Known rows, with every way that one mark hangs from another
(J_281 (J_369 (J_418 (J_451 J_543)))): [1.115, -2.103, 0.456, 1.777, 1.151, -3.828, 0.109, -1.871, 0.724, 2.000, 2.247, 0.447, -0.047, -1.644, -1.370, 1.611, -0.905]
(J_369 J_281 (J_451 J_418)): [2.765, -2.324, 0.550, -1.670, 1.990, 1.992, 0.391, 0.692, -2.948, -1.310, 0.039, 1.648, -0.886, -0.466, -1.234, 0.504, -0.121]
(J_225 (J_369 J_281) (J_451 J_418)): [1.901, -2.186, 0.450, -3.363, 0.637, 4.111, -0.389, 0.659, -0.532, 1.361, -0.501, 1.811, -0.724, -1.107, -0.763, 1.032, -0.299]
(J_225 (J_369 J_281) (J_451 J_418 J_543)): [2.413, -1.901, 0.372, -4.090, -1.612, 3.845, -0.116, -1.488, -0.998, 2.112, -0.251, 1.148, -1.213, -1.746, -0.448, 0.122, -0.656]
(J_451 J_418 J_543): [0.644, 0.115, -1.346, -1.180, -0.058, 1.052, -1.177, -1.218, -0.400, 1.433, -0.684, 2.456, -2.020, -1.684, -0.388, -0.043, -0.189]
(J_281 (J_369 J_418 (J_451 J_543))): [1.349, -2.151, 0.075, 1.843, 0.718, -1.500, 0.484, -1.640, -2.186, 2.311, 1.174, -0.349, 0.181, -0.390, -1.931, 2.551, 1.024]
(J_225 (J_369 J_281 J_418) (J_451 J_543)): [2.541, -3.204, 1.450, -1.947, -1.648, 3.748, -0.275, -2.042, -1.073, 2.823, -0.055, -0.161, 0.227, -0.894, -1.962, 2.119, -0.284]
(J_418 J_369 J_451): [0.005, -0.892, 0.427, -0.236, 6.094, -4.399, -2.044, -0.825, 2.731, -0.170, 0.569, 2.125, -0.114, -1.818, -0.892, 0.075, -0.424]
(J_281 (J_369 J_451)): [1.761, -1.009, -0.781, 1.630, 4.288, -1.914, -0.245, 0.173, -0.172, 0.683, 0.860, 1.389, 0.344, 0.002, -2.139, 1.999, 1.349]
(J_543 J_418 J_451): [1.407, 0.807, -1.324, 2.889, 3.899, 0.991, 2.530, 0.240, 3.482, 2.627, -0.304, 3.965, -1.607, -0.238, -0.096, 1.605, -0.294]
(J_451 (J_418 J_369)): [-1.624, -0.559, -0.692, -1.899, 3.427, -1.228, -2.532, 0.093, 0.133, 0.327, -1.392, 2.423, -0.297, -1.582, 0.234, 0.360, 1.128]
(J_225 (J_451 (J_543 (J_418 (J_369 J_281))))): [2.178, -1.029, 0.867, -0.630, 1.561, 0.591, 2.419, -2.657, 0.740, 1.846, 1.354, 1.238, 0.818, -1.246, 0.993, 1.322, -0.282]
(J_543 (J_451 (J_418 J_369))): [-0.556, -0.292, -0.528, -0.921, 3.626, -1.903, 0.323, 0.081, 0.967, 0.948, -1.567, 2.924, -0.930, -2.164, 0.249, -0.774, 0.705]
(J_225 J_369): [-0.038, -0.813, -1.097, -1.850, 2.980, 1.546, -4.404, -0.169, 2.266, 1.659, -1.942, 2.550, -0.573, -0.349, -2.164, 1.725, 0.876]
(J_418 (J_369 J_281) (J_451 J_543)): [2.203, -2.322, 1.568, -2.843, 3.083, -4.115, -1.207, -3.329, 1.062, -1.510, 1.293, 0.775, 0.689, -2.375, -1.013, -1.334, -1.182]
(J_281 J_369): [0.937, -0.679, -1.372, 0.906, 3.417, -1.905, -1.939, 0.074, 1.729, 0.821, 0.128, 2.198, 1.167, -0.185, -1.782, 1.755, 1.142]
(J_369 J_418 (J_451 J_543)): [1.552, -1.551, 0.275, 1.594, 0.618, 0.852, -0.079, -1.649, -2.191, 2.240, 0.189, 0.119, -1.340, -0.566, -2.100, 2.089, 0.233]
(J_451 (J_418 (J_369 J_281)) J_543): [0.608, -2.143, 0.404, -4.485, 0.440, -0.642, -1.861, -2.276, -1.536, -1.039, -0.751, 1.137, 0.518, -2.119, 0.161, -1.103, 0.403]

Rows
[3.235, -2.068, 0.435, -2.352, -0.137, 1.769, 0.763, -1.501, -3.324, -0.498, 0.241, 1.008, -1.485, -1.117, -1.001, -0.368, -0.471]  (J_369 J_281 (J_451 J_418 J_543))
[0.709, -0.664, -0.054, -0.954, 3.298, -2.450, -1.205, -2.776, -0.582, 0.790, -0.294, 0.594, -0.387, -1.280, -1.227, 0.204, 1.183]  (J_418 (J_369 (J_451 J_543)))
[2.501, -2.368, 1.176, -2.709, 2.404, -1.668, -0.939, -3.118, -1.820, -1.253, 0.085, 0.029, 1.001, -0.959, -1.588, -0.444, 0.796]  (J_418 (J_369 J_281 (J_451 J_543)))
[1.240, -2.230, 0.655, -2.813, 2.683, -1.126, 0.822, -0.136, -0.403, -1.068, -1.177, 2.239, 0.420, -1.922, -0.005, -1.320, 0.298]  (J_543 (J_451 (J_418 (J_369 J_281))))
[2.673, -1.375, 0.096, -1.698, -0.051, 4.141, 1.200, -2.169, 1.643, 3.296, 0.571, 1.626, -0.658, -0.602, -0.145, 2.223, -0.689]  (J_225 (J_369 J_281) (J_451 (J_543 J_418)))
[0.953, -1.998, 1.115, -0.749, 5.457, -2.597, 0.271, -1.011, 2.518, -0.689, 1.521, 2.109, 0.607, -0.971, 0.639, 1.202, -1.156]  (J_543 (J_418 (J_369 J_281) J_451))
[1.475, -0.410, -0.826, -0.556, 0.769, 0.949, 0.300, -1.214, -2.036, 1.415, -0.093, 1.582, -2.878, -1.529, -0.685, 0.173, -0.120]  (J_369 (J_451 J_418 J_543))
[2.141, -4.093, 1.313, -2.664, -0.601, 2.611, -1.622, -2.262, -2.816, 1.278, -0.665, -0.697, -0.199, -0.276, -2.685, 2.128, 0.235]  (J_225 (J_369 J_281 J_418 (J_451 J_543)))
[0.687, -2.298, 0.464, 2.557, 3.522, -3.405, -0.263, 0.325, 1.084, 1.291, 2.070, 1.150, 0.452, -0.988, -1.625, 2.478, -0.615]  (J_281 (J_369 (J_418 J_451)))
[1.516, -0.315, -1.288, 2.263, 2.311, -1.178, 1.859, -1.847, 0.476, 2.688, 1.889, 1.398, -0.743, -0.202, -0.002, 2.886, 0.662]  (J_281 (J_369 (J_451 (J_543 J_418))))
[-0.555, -0.443, -0.577, 1.318, 5.735, -0.968, 0.335, -0.430, 0.833, 1.648, 0.235, 1.905, -0.422, 0.031, 0.384, 2.761, 1.257]  (J_543 (J_418 (J_369 J_451)))
[0.460, -1.691, 0.323, -1.372, 4.082, -0.121, -0.977, -0.930, 1.258, -0.320, -0.170, 2.179, 1.597, -0.148, 0.266, 1.949, 0.663]  (J_543 (J_418 (J_369 J_281)))
[0.878, -2.289, 0.067, 2.744, 2.769, -1.204, 0.316, 0.510, -1.903, 1.653, 0.765, 0.353, 0.638, 0.316, -2.157, 3.560, 1.372]  (J_281 (J_369 J_418 J_451))
[1.503, -4.190, 1.814, -1.989, 1.887, 0.598, -2.340, -0.347, 0.529, 0.327, 0.236, 0.730, 0.062, -0.846, -2.309, 1.985, -1.316]  (J_225 (J_369 J_281 (J_418 J_451)))
[2.017, -2.645, 1.254, -1.984, 4.623, -1.344, -1.215, -1.005, -1.416, -1.818, -0.088, 0.564, 1.502, -0.324, -1.814, 0.550, 1.070]  (J_418 (J_369 J_281 J_451))
[4.328, -2.046, 0.621, -1.294, 1.178, 0.836, 0.127, -2.306, -1.769, -0.692, 0.402, 0.625, -0.263, -0.352, -2.395, -0.054, -0.205]  (J_369 J_281 (J_451 J_543))
[-1.148, -0.377, -0.819, -2.627, 1.226, -1.452, -2.211, -1.998, -0.313, 1.076, -1.027, 1.642, -0.814, -2.361, 0.442, -0.435, 0.881]  (J_451 (J_418 J_369) J_543)
[1.312, -2.060, 0.821, -0.536, 4.814, -0.255, 0.724, -0.825, -0.487, -0.440, 0.479, 1.325, 0.846, 0.237, 0.046, 2.289, 0.744]  (J_543 (J_418 (J_369 J_281 J_451)))
[0.905, -1.396, 0.164, -2.126, 2.011, -0.451, -0.639, -2.997, 1.047, 0.278, 0.067, 1.545, 1.120, -0.956, 0.593, 0.943, 0.320]  (J_451 (J_543 (J_418 (J_369 J_281))))
